Each row comes from the steps of one path. Every step used is in the known rows, and no mark comes twice. Write the path behind each row, first mark first.
Known rows
defud, sasu, nefer, tifun: -6 3 0 -3 10 2 -4 -3 2 0 -11 10 2 -1 -4 0 -1 9 2 0 6 -5 0 -13 1 -4 1 -6 1 -22 0 1 -4 -4 3 1 3 -2 -3 11 -17 9 4 -3 -8 6 8 6 -3 -2 5 -9 -3 -3 3 2 -2 1 3 -1 1 -10 15
vamegid, zatadid, sasu, rufi: 12 -3 5 10 -4 0 7 2 1 -3 2 3 -8 -1 6 -7 4 -2 2 0 -5 2 -2 -1 11 6 1 -3 4 15 -10 -9 0 7 -3 -5 6 5 -47 -5 12 -2 1 3 9 -19 -7 4 -2 9 0 3 -4 4 -1 2 8 6 -5 -1 0 8 -23
zatadid, sasu, defud, tifun, nefer: 1 -1 4 5 -4 -1 0 2 -5 0 11 -3 7 0 11 -9 4 -7 -5 -2 -10 10 0 2 -3 1 2 4 -13 -9 5 4 -5 1 -1 1 10 1 -9 -7 6 -7 1 4 -6 -4 -5 -3 7 0 -8 3 -5 -2 -5 0 7 -4 -7 -4 0 -8 -25
nefer, tifun, vamegid, zatadid, sasu: 9 2 12 4 2 0 -8 3 0 3 0 -8 -4 2 -6 9 -1 -6 -2 -1 3 -9 -8 7 -4 4 -2 -1 17 11 -2 -5 -2 13 -2 -1 5 -20 17 -1 7 3 1 -11 12 -4 -13 -8 4 -11 0 -9 -6 1 1 -2 1 -6 4 13 0 12 1
rufi, sasu, nefer: -9 1 0 0 -8 -1 13 1 -1 -3 -3 14 1 -2 -3 1 -1 0 5 2 -4 -7 0 -10 -6 1 4 1 -7 -15 2 -10 5 -3 4 -1 5 18 -27 -1 -6 3 4 8 -8 5 -1 13 -4 9 3 -1 7 0 0 7 -11 10 27 -18 -2 1 -14
defud, tifun, nefer, sasu: -7 1 -2 -7 2 -1 -5 3 -1 3 4 -7 -2 0 0 -2 5 0 -3 0 8 -10 3 6 2 -2 0 4 -7 -7 1 10 4 -15 1 3 -6 8 41 3 5 1 0 1 -5 5 -4 -5 -2 -7 -4 -2 4 -6 -9 12 8 -2 -8 3 -2 -5 25
nefer, sasu, defud, tifun: -1 -7 -2 -5 -11 0 -2 -1 -3 2 -2 4 11 1 -5 0 -1 -2 2 1 6 -5 -2 -1 -5 1 0 5 -11 6 3 -4 -1 -16 1 3 16 4 16 -5 -10 -5 -1 4 2 10 17 -2 -3 -1 -1 6 1 -3 -6 -8 0 -10 -11 -2 -7 1 6
zatadid, sasu, defud, tifun: 0 -2 3 6 -7 -1 1 1 -5 -1 11 -1 6 0 10 -8 2 -9 -4 -1 -10 10 -2 0 -6 0 1 4 -11 0 4 2 -7 2 -1 1 14 3 -16 -6 4 -10 0 7 -3 -3 -1 -2 6 2 -8 6 -4 0 -3 -4 5 -5 -2 -5 1 -5 -29
zatadid, vamegid: 9 4 -6 -1 -5 -2 9 0 5 -3 2 0 -13 1 -2 1 -6 1 1 -2 -6 -7 2 -3 2 -3 1 -1 18 25 -10 -1 2 12 -4 0 2 7 -21 6 0 0 -4 5 10 3 -15 3 0 2 -3 5 -4 0 3 -5 -2 11 -4 1 0 10 -6
defud, tifun: -9 0 -1 -3 -3 -3 1 -1 -1 -1 8 -1 -7 1 1 1 -1 -4 -1 -1 3 -7 -1 -1 -5 -2 -2 3 1 10 0 7 0 -8 0 4 -7 9 29 9 -4 -5 -2 9 2 0 -2 0 0 -5 -5 4 4 -3 -3 1 3 1 8 -2 3 -1 7
rufi, sasu: -9 2 5 6 -8 0 13 1 -2 -1 2 11 0 -1 -1 0 1 -2 2 4 -2 -8 -3 -8 -5 -1 5 2 -10 -4 1 -8 6 2 3 -2 1 13 -48 -3 -8 3 0 14 -1 -5 -4 4 -3 4 0 4 6 -1 1 9 -14 6 20 -10 -4 5 -10
defud, tifun, vamegid, zatadid, sasu, nefer: -4 -4 -2 -3 4 -3 -6 3 -1 -2 9 -9 -15 2 0 4 0 -4 -5 -2 2 -10 2 6 -2 2 -6 3 13 13 2 4 2 -5 -2 1 -4 12 53 6 13 -2 2 0 3 -1 -9 -4 -1 -5 -2 -1 2 0 -6 -1 12 2 6 -5 8 5 7
zatadid, sasu, defud: 4 0 6 6 -10 0 4 1 -4 -1 9 0 8 -1 10 -8 2 -8 -2 -2 -12 15 -4 -3 -3 2 3 3 -11 -5 1 -2 -8 8 -1 -1 16 -1 -43 -9 1 -6 1 5 -3 -4 -2 -1 7 4 -6 6 -6 2 -1 -5 2 -4 -3 -7 -3 -4 -35
tifun, defud: -4 2 2 5 0 0 -3 1 0 1 5 -9 -4 2 2 3 -2 -4 0 2 4 18 0 -8 -4 0 0 0 -7 1 4 3 -6 3 0 0 -8 -9 16 -2 -4 -2 -6 -1 1 0 15 0 6 0 2 6 5 3 7 -4 -7 -6 4 10 -1 0 9
tifun, defud, sasu, rufi: -8 -3 1 8 11 3 -7 -1 1 -2 -2 2 2 2 2 0 1 3 -1 6 9 12 3 -14 -1 -3 -3 -5 -14 -15 7 4 -3 -2 3 -1 -7 -7 -8 -3 -17 3 -3 2 -4 -9 29 -4 2 2 5 5 8 1 9 -3 -6 -7 -2 8 -1 -7 19
nefer, sasu, rufi: 4 -7 0 -4 -12 3 6 2 -1 1 -11 14 9 -4 -5 -2 2 -1 8 5 6 -4 -3 1 2 5 -1 -1 -13 -9 -5 -11 3 -7 3 -1 15 10 -44 -8 -11 3 1 0 1 -6 18 3 -6 8 7 4 6 2 -3 -3 1 -6 -4 -5 -14 3 10
vamegid, zatadid, sasu, defud: 12 -1 5 10 -5 -1 4 0 -1 -2 7 -3 -6 1 7 -6 1 -3 -1 -2 -8 4 -2 -2 7 5 4 1 6 25 -5 -8 -4 5 -6 -4 9 -1 -24 -5 11 -6 0 5 10 -9 -10 2 1 5 -4 4 -8 2 -2 -2 5 5 -10 0 3 7 -26
defud, sasu, rufi: -7 -3 2 3 7 4 1 -3 1 -3 -7 19 2 -1 0 -6 2 9 0 4 8 -6 0 -10 4 -3 -1 -6 -8 -16 0 0 2 -4 4 -1 -3 9 -60 2 -26 9 2 7 -4 -14 16 -2 -3 4 4 2 4 -3 2 -1 -1 3 -3 -7 -2 -10 10
nefer, tifun, defud, sasu: -2 4 8 7 11 1 -11 -2 1 2 -6 -3 9 3 -4 7 -1 -1 0 5 9 2 -4 -7 -6 -4 -1 -4 -3 -7 6 3 -9 5 1 2 -2 -30 24 1 -12 2 -2 -6 3 0 14 -4 5 -9 4 -6 0 -1 8 -1 -9 -13 3 24 -1 -1 19
zatadid, vamegid, tifun, defud, sasu: 7 1 -13 1 10 -1 3 -6 6 -1 -2 -7 -5 2 -1 2 -4 7 -1 2 -6 5 6 6 6 -10 -1 -4 13 21 -3 8 5 16 -5 -1 -19 -9 -9 6 9 0 -6 1 6 -1 -4 -6 -3 2 1 6 -2 4 11 -4 -5 5 -13 11 7 3 5
zatadid, sasu, nefer: 4 2 -1 -1 -7 -1 7 4 -1 -2 1 0 -2 -4 10 -8 1 -7 3 -3 -11 14 -1 -2 2 4 3 0 -4 -21 -4 -4 -7 9 1 -1 15 9 -37 -1 12 -1 4 -3 -10 1 -8 11 3 8 0 -1 -4 4 0 2 7 2 8 -10 -2 -4 -26
sasu, nefer, tifun, defud: -1 4 1 -5 0 -1 -5 1 1 1 -9 1 5 -1 -5 8 -5 -1 7 -1 2 6 -1 -7 -7 3 -2 -3 3 -14 2 -2 -8 -2 3 2 4 -12 47 4 -4 -3 2 -12 -4 13 9 14 4 0 6 -10 1 2 3 -6 -4 -3 18 2 0 -1 -1

Which path is each row?
2 -9 -1 -5 -7 1 -6 0 -3 2 0 -1 5 2 -7 3 -1 0 0 1 8 -10 -1 4 -4 3 -2 4 -4 15 3 -6 1 -14 -1 2 14 6 30 -6 -4 -4 0 0 6 9 14 -6 -5 -2 0 4 0 -3 -6 -9 3 -9 -14 -2 -6 6 11 -> nefer, sasu, defud, tifun, vamegid, zatadid
3 2 -6 -8 3 2 1 -5 0 6 -5 -6 12 -2 1 -1 3 7 -3 -2 -3 11 2 20 8 -1 2 1 -6 -5 1 6 8 0 0 -1 -20 -12 -11 -4 12 2 -2 -8 -3 0 -3 -8 -3 -3 1 0 -1 2 1 8 0 -4 -17 6 -1 -6 11 -> vamegid, tifun, nefer, sasu, defud
-3 -4 1 0 4 -3 -7 3 -1 -1 12 -11 -16 2 0 4 1 -5 -6 -1 3 -12 0 7 -2 1 -5 4 11 18 2 5 2 -2 -3 0 -7 9 44 5 12 -2 -1 3 6 -5 -11 -9 0 -7 -4 1 2 0 -5 0 10 1 3 -2 7 6 7 -> defud, tifun, vamegid, zatadid, sasu
4 1 -6 -7 3 2 3 -3 1 4 -8 -1 11 -3 1 -3 5 6 0 0 -2 10 2 22 12 -1 0 -1 -5 -12 -2 5 10 1 0 -2 -22 -10 -26 -4 11 4 -1 -8 -4 -9 -2 -7 -4 1 4 -1 2 4 2 11 1 -2 -13 4 -3 -6 13 -> vamegid, tifun, nefer, sasu, rufi
-12 -1 4 5 -4 0 5 -1 -4 -2 8 11 10 2 -1 1 3 1 -2 3 -1 -10 1 -4 -12 -2 3 5 -15 -3 11 -2 6 -12 3 1 0 11 -4 -8 -12 -3 2 15 -5 2 1 -1 0 1 -4 2 6 -5 -4 4 -11 4 12 -11 -1 -2 -12 -> rufi, sasu, defud, tifun, nefer
-8 2 -4 -4 6 2 0 -4 2 -3 -7 10 -4 -2 -1 -4 -1 11 1 -1 5 -2 2 -14 4 -4 2 -4 -1 -20 -1 0 -2 -5 4 0 0 10 -18 10 -17 9 3 1 -10 6 7 5 -4 2 4 -3 -1 -3 2 1 0 5 1 -8 3 -11 14 -> defud, sasu, nefer
12 1 4 6 -1 -2 2 1 2 -1 0 -4 -8 -1 5 -3 1 -2 3 -2 -6 1 -1 -2 10 6 2 -2 12 13 -9 -8 -4 8 -4 -3 10 -3 -11 0 18 -3 3 -4 6 -5 -14 9 -1 6 1 -4 -8 4 -1 3 7 6 1 3 3 8 -19 -> vamegid, zatadid, sasu, nefer, tifun
12 0 2 5 -2 -1 6 1 1 -2 2 -4 -12 -2 6 -6 1 -2 2 -3 -7 3 0 -3 12 6 3 -1 10 13 -10 -7 -3 6 -4 -4 9 5 -19 0 17 -2 2 -1 5 -6 -13 10 -2 9 0 -1 -7 4 -2 4 9 9 -2 -2 3 6 -20 -> vamegid, zatadid, sasu, nefer
-8 0 1 -2 -4 0 -5 -1 -4 0 10 3 10 3 0 0 0 1 -5 -4 1 -2 1 -2 -10 0 -1 5 -7 6 8 7 -1 -16 0 5 -4 1 41 -3 -11 -8 1 5 0 6 4 -4 7 -5 -8 3 0 -6 -7 -7 -1 -1 -5 -6 2 -6 -6 -> sasu, defud, tifun, nefer
-3 -7 2 1 4 -2 -6 4 -1 -1 8 -5 -12 2 0 3 2 -5 -5 0 4 -12 1 9 -2 2 -7 2 8 14 2 3 4 -3 -2 0 -4 12 36 2 9 -2 1 3 6 -10 -4 -8 -1 -5 -2 1 4 0 -6 -2 11 0 5 -5 5 6 5 -> defud, tifun, vamegid, zatadid, sasu, rufi
-8 2 3 3 -1 -1 5 1 0 -1 -5 11 9 -1 -5 5 -1 -2 6 6 0 -5 -1 -10 -9 0 2 0 -8 -17 6 -8 2 -1 4 0 6 2 -1 -3 -6 1 3 3 -7 7 6 11 -2 5 5 -5 6 0 3 6 -14 2 29 -6 -3 2 -7 -> rufi, sasu, nefer, tifun, defud
9 2 -12 0 5 -2 5 -4 6 -1 0 -10 -6 3 0 4 -5 2 0 1 -8 6 5 9 5 -7 -2 -3 15 26 -5 7 5 18 -5 -1 -18 -9 -2 4 13 -3 -7 0 8 0 -8 -3 -1 2 0 7 -1 6 10 -5 -5 6 -7 11 7 7 -2 -> zatadid, vamegid, tifun, defud
3 1 2 -6 -2 4 0 6 0 3 -7 2 5 -3 -2 -5 7 4 1 0 6 -2 1 5 9 5 2 0 -14 -26 -4 -1 6 -9 4 -2 3 5 -21 -9 -2 10 3 -7 -7 -2 1 -2 -2 2 1 -5 4 -3 -7 12 5 -2 -17 0 -13 -5 22 -> tifun, nefer, sasu, rufi
5 2 4 -1 -2 -1 0 5 -1 1 -2 -2 1 -3 5 -2 1 -9 2 -2 -7 9 -3 2 -2 5 0 0 1 -20 -1 -4 -8 13 1 -1 17 -3 -13 -2 14 0 4 -9 -7 1 -10 6 5 1 1 -8 -5 4 0 0 6 -4 11 -4 -1 -1 -20 -> zatadid, sasu, nefer, tifun, vamegid
-9 1 -3 3 12 2 -8 -2 2 -1 -2 -5 -3 1 1 1 0 4 0 4 8 14 5 -14 0 -4 -1 -4 -9 -18 7 5 -5 -4 3 0 -7 -4 21 3 -11 3 -2 -1 -9 5 22 2 2 1 5 1 4 1 8 -2 -4 -5 0 6 3 -9 20 -> tifun, defud, sasu, nefer
3 2 2 -8 0 -1 -5 2 2 1 -9 2 -3 -1 -9 10 -5 1 5 -4 2 -5 -2 0 -4 7 -3 -2 18 -3 -2 -7 -3 1 1 1 6 -5 42 6 2 2 5 -15 1 12 -3 9 1 -3 5 -13 -1 2 -1 -6 0 2 16 -4 2 6 -1 -> sasu, nefer, tifun, vamegid, zatadid
-8 -3 1 0 -8 -1 -2 -3 -5 -2 9 6 8 4 -1 2 -4 -1 -3 -3 -1 -2 -1 -4 -15 -1 -1 4 -4 16 7 3 -3 -14 -1 5 1 2 33 0 -17 -11 -1 10 4 5 10 -2 6 -4 -7 7 0 -5 -4 -14 -3 -2 1 -7 3 -4 -14 -> sasu, defud, tifun
7 1 -15 -2 10 -1 3 -6 7 -2 -5 -6 -4 2 -2 3 -5 7 1 1 -7 5 8 5 6 -8 -2 -5 14 17 -2 8 4 14 -4 -1 -15 -7 0 6 10 -1 -4 -1 3 4 -3 0 -3 4 2 4 -1 5 11 -5 -3 8 -8 9 9 2 4 -> zatadid, vamegid, tifun, defud, sasu, nefer
2 4 11 0 1 1 -8 3 0 4 -2 -3 0 2 -10 12 -4 -6 -1 -2 7 -9 -9 5 -10 2 -3 0 14 4 1 -3 -2 11 0 1 1 -20 22 1 -4 5 0 -11 9 1 -6 -8 6 -14 1 -9 -2 0 2 -4 -5 -8 11 10 -3 9 9 -> nefer, tifun, vamegid
12 3 -12 -5 3 -1 6 -2 6 1 -4 -7 -4 0 -2 0 -1 7 0 -1 -6 -2 5 15 11 -6 1 -2 14 16 -8 5 10 13 -4 -1 -13 -4 -17 3 15 3 -4 -3 4 3 -18 -4 -5 1 -2 1 -3 1 4 4 0 8 -18 9 2 5 7 -> zatadid, vamegid, tifun, nefer, sasu
-10 4 0 -5 4 -2 -3 3 -1 1 9 -6 -6 1 2 -1 3 0 -5 -3 4 -8 2 3 1 -2 -1 3 -2 -3 1 12 2 -11 1 3 -13 7 41 5 2 0 0 2 -4 1 -10 -4 1 -7 -6 -2 4 -6 -8 10 7 3 -1 3 2 -6 18 -> defud, tifun, nefer
3 -5 0 -4 -14 2 1 0 -3 2 -4 5 12 -1 -5 0 -2 0 4 1 4 0 -4 -2 -4 3 2 4 -11 5 0 -9 -2 -10 0 1 19 3 -11 -7 -12 -1 0 0 3 10 16 -1 -2 2 1 5 -1 -2 -3 -8 -3 -9 -12 -3 -11 3 4 -> nefer, sasu, defud
1 6 -4 -6 5 1 4 -4 1 5 -1 -7 4 -2 4 -1 3 6 -3 -4 -5 12 2 19 10 -2 3 0 2 -5 -2 9 8 6 -1 -2 -29 -14 -15 2 14 3 -3 -6 -3 -7 -14 -7 0 -4 0 0 -1 3 3 13 -2 1 -8 5 2 -6 8 -> vamegid, tifun, nefer
-3 1 0 -2 12 2 -8 -2 3 0 -10 5 -5 0 -5 2 -1 10 0 0 8 -11 1 -10 3 -2 -1 -6 8 -13 0 -1 -2 -2 2 0 1 -2 10 10 -11 10 4 -7 -4 5 3 0 -4 -3 5 -10 -4 -2 2 -1 1 2 0 0 3 -5 18 -> defud, sasu, nefer, tifun, vamegid, zatadid
